Each row was made from one small tree. Brackets hold a mark, then the marks that hang from it, in the order of their numbers. Every link used is in the known rows. Write each row's tree.
Known rows:
[q_591 [q_81 q_774] q_90]: .02 .12 -.22 .13 -.05 -.10 .11 .31 -.08 -.02 -.01 .15 .14 .23 .26 .07 -.44 .27 .04 -.17 -.30 .18 .09 -.12
[q_81 q_641 q_774]: .09 -.01 -.07 .35 -.12 .10 .15 .10 .02 -.13 .11 .18 .11 .28 .06 .24 .04 -.03 .27 -.21 .13 .02 -.04 -.24
[q_694 [q_55 [q_90 [q_591 q_81]]]]: .10 -.16 .30 .03 .09 -.01 .00 .18 .14 .00 .00 .12 .16 -.16 .07 .04 -.36 -.06 -.04 .00 .07 .27 -.20 .06
[q_694 [q_55 q_90] [q_340 [q_774 q_81]]]: -.06 -.29 .49 .03 .02 -.01 -.09 .03 .21 -.09 -.15 .15 .10 -.19 .13 .31 -.56 -.02 -.09 .02 .24 .26 -.25 .25
[q_878 q_774]: -.08 .10 -.02 -.05 .05 .04 -.01 .05 .00 -.08 .04 .05 .20 -.08 -.10 .26 .00 -.07 .02 -.05 .14 .10 -.25 -.12
[q_641 [q_81 [q_591 q_90] [q_774 q_878]]]: .10 .10 -.12 -.21 .00 -.13 .16 .42 .02 .01 -.14 -.13 .11 .19 .24 -.30 -.16 .01 .29 -.05 .00 .18 .15 -.18
[q_90 [q_591 [q_81 q_641 [q_774 q_878]]]]: -.03 -.14 -.13 .27 -.16 -.07 .15 -.06 .01 -.06 -.03 -.07 .38 .20 .31 -.04 -.22 .03 .37 -.20 -.11 .27 -.02 -.22
[q_55 q_90 q_694]: .07 -.08 .40 -.25 -.15 .00 -.04 .10 .14 -.21 .09 -.08 .02 .24 -.03 -.22 .08 -.11 -.13 -.04 .14 -.23 -.16 -.17
[q_62 [q_591 q_81 q_90]]: .04 .12 -.10 .14 .08 -.17 .06 .14 .11 .10 -.09 .00 .04 .20 -.04 .16 -.21 .21 .07 -.29 -.40 .21 .20 .13
[q_340 [q_774 q_878]]: -.19 .01 .10 -.12 -.16 -.15 .04 -.21 .24 .16 -.23 .02 .21 -.03 .25 -.12 -.05 .02 .03 .11 -.04 .04 .03 .02
[q_694 [q_55 q_90] [q_340 q_774]]: .09 -.24 .56 -.01 .03 .05 -.15 .09 .25 -.05 -.07 .26 .07 -.29 .11 .35 -.43 -.03 -.02 .09 .17 .20 -.29 .23
[q_591 [q_81 q_641 [q_774 q_878]] q_90]: -.13 .05 -.17 .20 -.13 -.21 .30 .33 -.04 -.04 .03 .21 .24 .40 .29 -.01 -.38 .26 .07 -.27 -.33 .16 .12 -.26
[q_878 [q_774 [q_81 [q_591 q_90] q_641]]]: -.24 .01 -.03 .01 .13 -.15 .24 .17 -.12 -.15 -.01 .14 .16 .21 -.19 .31 -.21 -.03 .10 -.26 .21 .14 -.15 -.12
[q_340 q_774]: -.04 .04 .07 .00 -.06 -.05 -.10 -.20 .10 .06 -.17 .12 .13 -.06 .16 .10 .01 .00 .08 .13 .00 -.02 .00 .13
[q_694 [q_55 q_90] [q_340 [q_774 q_81 q_878]]]: -.17 -.31 .52 -.05 -.07 -.10 .00 .01 .33 -.01 -.22 .07 .18 -.15 .20 .14 -.63 -.01 -.14 .01 .21 .31 -.23 .15
[q_340 [q_774 [q_81 q_591] q_878]]: -.28 -.06 .08 -.12 -.15 -.24 .21 -.21 .19 .13 -.39 -.10 .18 .14 .18 -.15 -.30 .01 .10 -.02 .12 .16 .11 .05
[q_55 [q_90 q_591] [q_694 [q_340 q_774]]]: .08 -.33 .57 -.18 -.17 .01 -.23 -.13 .18 -.26 .02 -.13 .20 .08 .16 -.05 -.09 -.11 .22 .01 .13 -.08 -.32 -.03
[q_55 [q_90 [q_591 [q_81 q_641 q_774]]] [q_694 q_340]]: .14 -.32 .39 .07 -.23 .05 -.05 .08 .06 -.43 .12 -.14 .27 .32 .20 -.01 -.22 -.05 .26 -.21 .07 .05 -.27 -.25
[q_90 q_591]: .01 -.17 .03 .03 .03 -.02 -.10 -.15 .00 .02 .02 -.09 .16 -.07 .06 -.03 -.02 -.05 .27 -.02 -.02 .11 -.10 .02
[q_55 q_90]: .01 .02 .24 -.14 -.04 -.04 .08 .18 .01 -.03 .11 -.03 .08 .01 -.11 -.04 -.03 -.08 -.14 -.02 .00 -.02 -.05 -.13
[q_81 q_591 q_641 [q_774 q_878]]: .06 -.04 .08 .11 -.15 .01 .46 .21 .13 -.02 -.02 .07 .09 .37 .02 .06 -.10 -.03 .48 -.28 .21 .14 .05 -.35
[q_81 q_591 q_641 q_774]: .21 .00 .03 .23 -.04 .10 .33 .21 -.01 -.11 .05 .18 -.01 .33 -.07 .28 -.03 -.05 .54 -.27 .25 .07 .01 -.24

Which tree is each row?
.04 .03 .08 -.18 -.06 -.09 .34 .33 .15 .18 -.07 .05 .05 .26 .05 -.05 -.33 .13 .35 -.23 .00 .16 .06 -.25 -> [q_81 [q_591 q_90] [q_774 q_878]]
.13 -.37 .52 .02 .11 .09 -.12 .16 .17 -.09 .09 .08 .07 -.28 .02 .26 -.43 -.04 .08 -.02 .14 .28 -.35 .14 -> [q_694 [q_55 [q_90 q_591]] q_340]
.11 -.28 .51 -.02 .09 .10 -.06 .25 .16 -.10 .08 .14 -.03 -.23 -.02 .29 -.42 -.03 -.10 -.01 .17 .22 -.29 .13 -> [q_694 [q_55 q_90] q_340]
-.05 .04 -.20 .32 -.23 -.05 .31 .12 .02 -.11 -.06 .03 .27 .35 .31 -.01 -.25 .10 .13 -.22 -.08 .22 .09 -.30 -> [q_591 [q_81 q_641 [q_774 q_878]]]
.07 -.30 .46 -.10 -.21 -.03 -.19 -.10 .10 -.33 -.04 -.15 .28 .14 .27 -.07 -.25 -.04 .19 -.02 .01 .02 -.26 -.04 -> [q_55 [q_90 [q_591 q_81]] [q_694 [q_340 q_774]]]
-.37 -.16 .03 -.07 -.04 -.36 .47 .14 .02 .03 -.14 .00 .06 .42 .00 -.19 -.36 .08 .04 -.30 .02 .13 .17 -.16 -> [q_774 [q_81 [q_591 q_90] q_641] q_878]
-.08 -.26 .57 -.29 -.23 -.10 .04 -.02 .22 -.24 -.15 -.18 .10 .27 .11 -.17 -.28 -.07 .05 -.09 .22 -.04 -.16 -.10 -> [q_55 q_90 [q_694 [q_340 [q_774 [q_81 q_591] q_878]]]]
-.01 .07 -.21 .29 -.05 -.14 .20 .34 -.14 -.12 .07 .29 .17 .36 .22 .17 -.34 .24 .11 -.26 -.28 .11 .09 -.17 -> [q_591 [q_81 q_641 q_774] q_90]
.18 .06 .05 -.06 .05 .02 .20 .35 .01 .08 .00 .15 -.05 .20 -.04 .16 -.27 .12 .40 -.21 .05 .11 .02 -.13 -> [q_81 [q_591 q_90] q_774]
.02 -.24 .55 -.23 -.17 -.04 -.05 -.01 .14 -.30 -.10 -.13 .04 .25 .05 -.03 -.24 -.09 .07 -.06 .27 -.08 -.19 -.03 -> [q_55 q_90 [q_694 [q_340 [q_774 [q_81 q_591]]]]]
-.16 -.42 .53 -.03 -.05 -.11 -.05 -.07 .33 .00 -.19 .00 .27 -.19 .23 .12 -.61 -.03 .03 -.01 .18 .38 -.28 .17 -> [q_694 [q_55 [q_90 q_591]] [q_340 [q_774 q_81 q_878]]]
.11 -.38 .45 .17 .07 .04 -.02 .20 .09 -.18 .09 .16 .13 -.14 .10 .30 -.49 -.02 .10 -.10 .07 .32 -.30 .09 -> [q_694 [q_55 [q_90 [q_591 [q_81 q_641]]]] q_340]
.12 .09 -.10 -.23 .17 -.16 .04 .37 -.16 -.06 -.08 -.04 -.03 .07 .10 -.23 -.04 -.02 .18 .05 -.05 .05 .15 .06 -> [q_641 [q_81 [q_591 q_90]]]
-.22 .05 -.04 -.12 .11 -.12 .17 .14 -.08 -.08 -.08 .02 .15 .09 -.17 .24 -.29 -.01 .06 -.19 .20 .19 -.16 -.08 -> [q_878 [q_774 [q_81 [q_591 q_90]]]]
-.01 -.38 .61 -.09 -.02 -.04 -.11 -.01 .35 .04 -.09 .09 .24 -.29 .22 .15 -.47 -.04 .10 .07 .12 .32 -.33 .15 -> [q_694 [q_55 [q_90 q_591]] [q_340 [q_774 q_878]]]
.15 .09 -.13 -.14 -.08 -.03 .16 .28 .06 -.04 -.20 -.25 .13 .16 .24 -.32 -.07 -.09 .33 -.02 .14 .22 .13 -.20 -> [q_641 [q_81 q_591 [q_774 q_878]]]
-.01 -.32 .55 .08 .07 -.03 .06 .11 .17 -.13 -.13 .24 .05 -.07 .05 .40 -.54 -.06 .08 -.06 .32 .25 -.23 .21 -> [q_694 [q_55 q_90] [q_340 [q_774 [q_81 q_591 q_641]]]]
.08 -.25 .37 .10 .09 .09 -.21 -.05 .24 -.02 -.15 .28 .01 -.30 .20 .37 -.41 .04 .09 .12 .16 .20 -.24 .34 -> [q_694 q_55 [q_340 q_774]]
-.14 -.02 .03 -.02 -.04 -.13 .08 -.21 .05 .04 -.34 .02 .09 .09 .10 .07 -.22 -.01 .16 .00 .18 .07 .07 .15 -> [q_340 [q_774 [q_81 q_591]]]
-.03 -.29 .35 .03 .16 -.05 -.08 .04 .17 -.01 -.23 .27 -.03 -.15 .14 .35 -.66 .09 .11 -.01 .19 .27 -.16 .36 -> [q_694 q_55 [q_340 [q_774 [q_81 [q_591 q_90]]]]]
-.04 -.40 .50 .05 .03 -.03 -.16 -.07 .22 -.07 -.16 .09 .21 -.24 .15 .29 -.57 -.05 .08 .01 .21 .33 -.31 .26 -> [q_694 [q_55 [q_90 q_591]] [q_340 [q_774 q_81]]]
-.03 .08 -.21 .14 -.24 -.02 .21 .09 .07 -.03 -.16 -.11 .26 .21 .33 -.11 -.36 .13 .06 -.14 -.10 .28 .08 -.24 -> [q_591 [q_81 [q_774 q_878]]]
-.21 .00 -.04 .06 .07 -.07 .25 .06 -.10 -.18 -.05 .04 .18 .18 -.18 .31 -.14 -.12 .15 -.23 .34 .16 -.16 -.15 -> [q_878 [q_774 [q_81 q_591 q_641]]]
.25 .12 -.17 -.05 .02 .05 .05 .29 -.05 -.12 -.14 -.16 .06 .11 .18 -.14 -.03 -.11 .38 .00 .19 .18 .10 -.10 -> [q_641 [q_81 q_591 q_774]]
-.34 -.09 .09 -.06 -.09 -.35 .28 -.10 .13 .08 -.27 .11 .18 .26 .16 -.06 -.27 .06 .12 -.11 .03 .08 .12 .00 -> [q_340 [q_774 [q_81 [q_591 q_90] q_641] q_878]]
-.04 -.23 .33 -.14 -.20 .00 -.17 -.20 .25 -.20 -.13 -.08 .06 .15 .28 -.12 -.10 .01 .10 .04 .11 -.11 -.16 .01 -> [q_55 [q_694 [q_340 [q_774 q_878]]]]
.05 -.12 -.16 .35 -.10 -.01 .07 -.05 -.07 -.12 .01 -.01 .32 .17 .24 .09 -.17 .03 .41 -.19 -.08 .24 -.05 -.14 -> [q_90 [q_591 [q_81 q_641 q_774]]]
-.17 -.07 -.02 -.09 .09 -.21 .21 .12 -.09 .01 -.15 -.02 -.06 .23 -.09 -.02 -.38 .08 .05 -.18 .07 .11 .12 .04 -> [q_774 [q_81 [q_591 q_90]]]
-.15 -.28 .27 -.10 -.23 -.04 -.14 -.25 .23 -.22 -.22 -.16 .10 .23 .29 -.16 -.20 .01 .05 -.02 .15 -.06 -.12 .02 -> [q_55 [q_694 [q_340 [q_774 q_81 q_878]]]]
-.02 -.21 .57 -.28 -.26 -.05 -.09 -.02 .25 -.23 -.03 -.11 .13 .16 .17 -.15 -.11 -.07 -.03 .02 .11 -.12 -.22 -.11 -> [q_55 q_90 [q_694 [q_340 [q_774 q_878]]]]
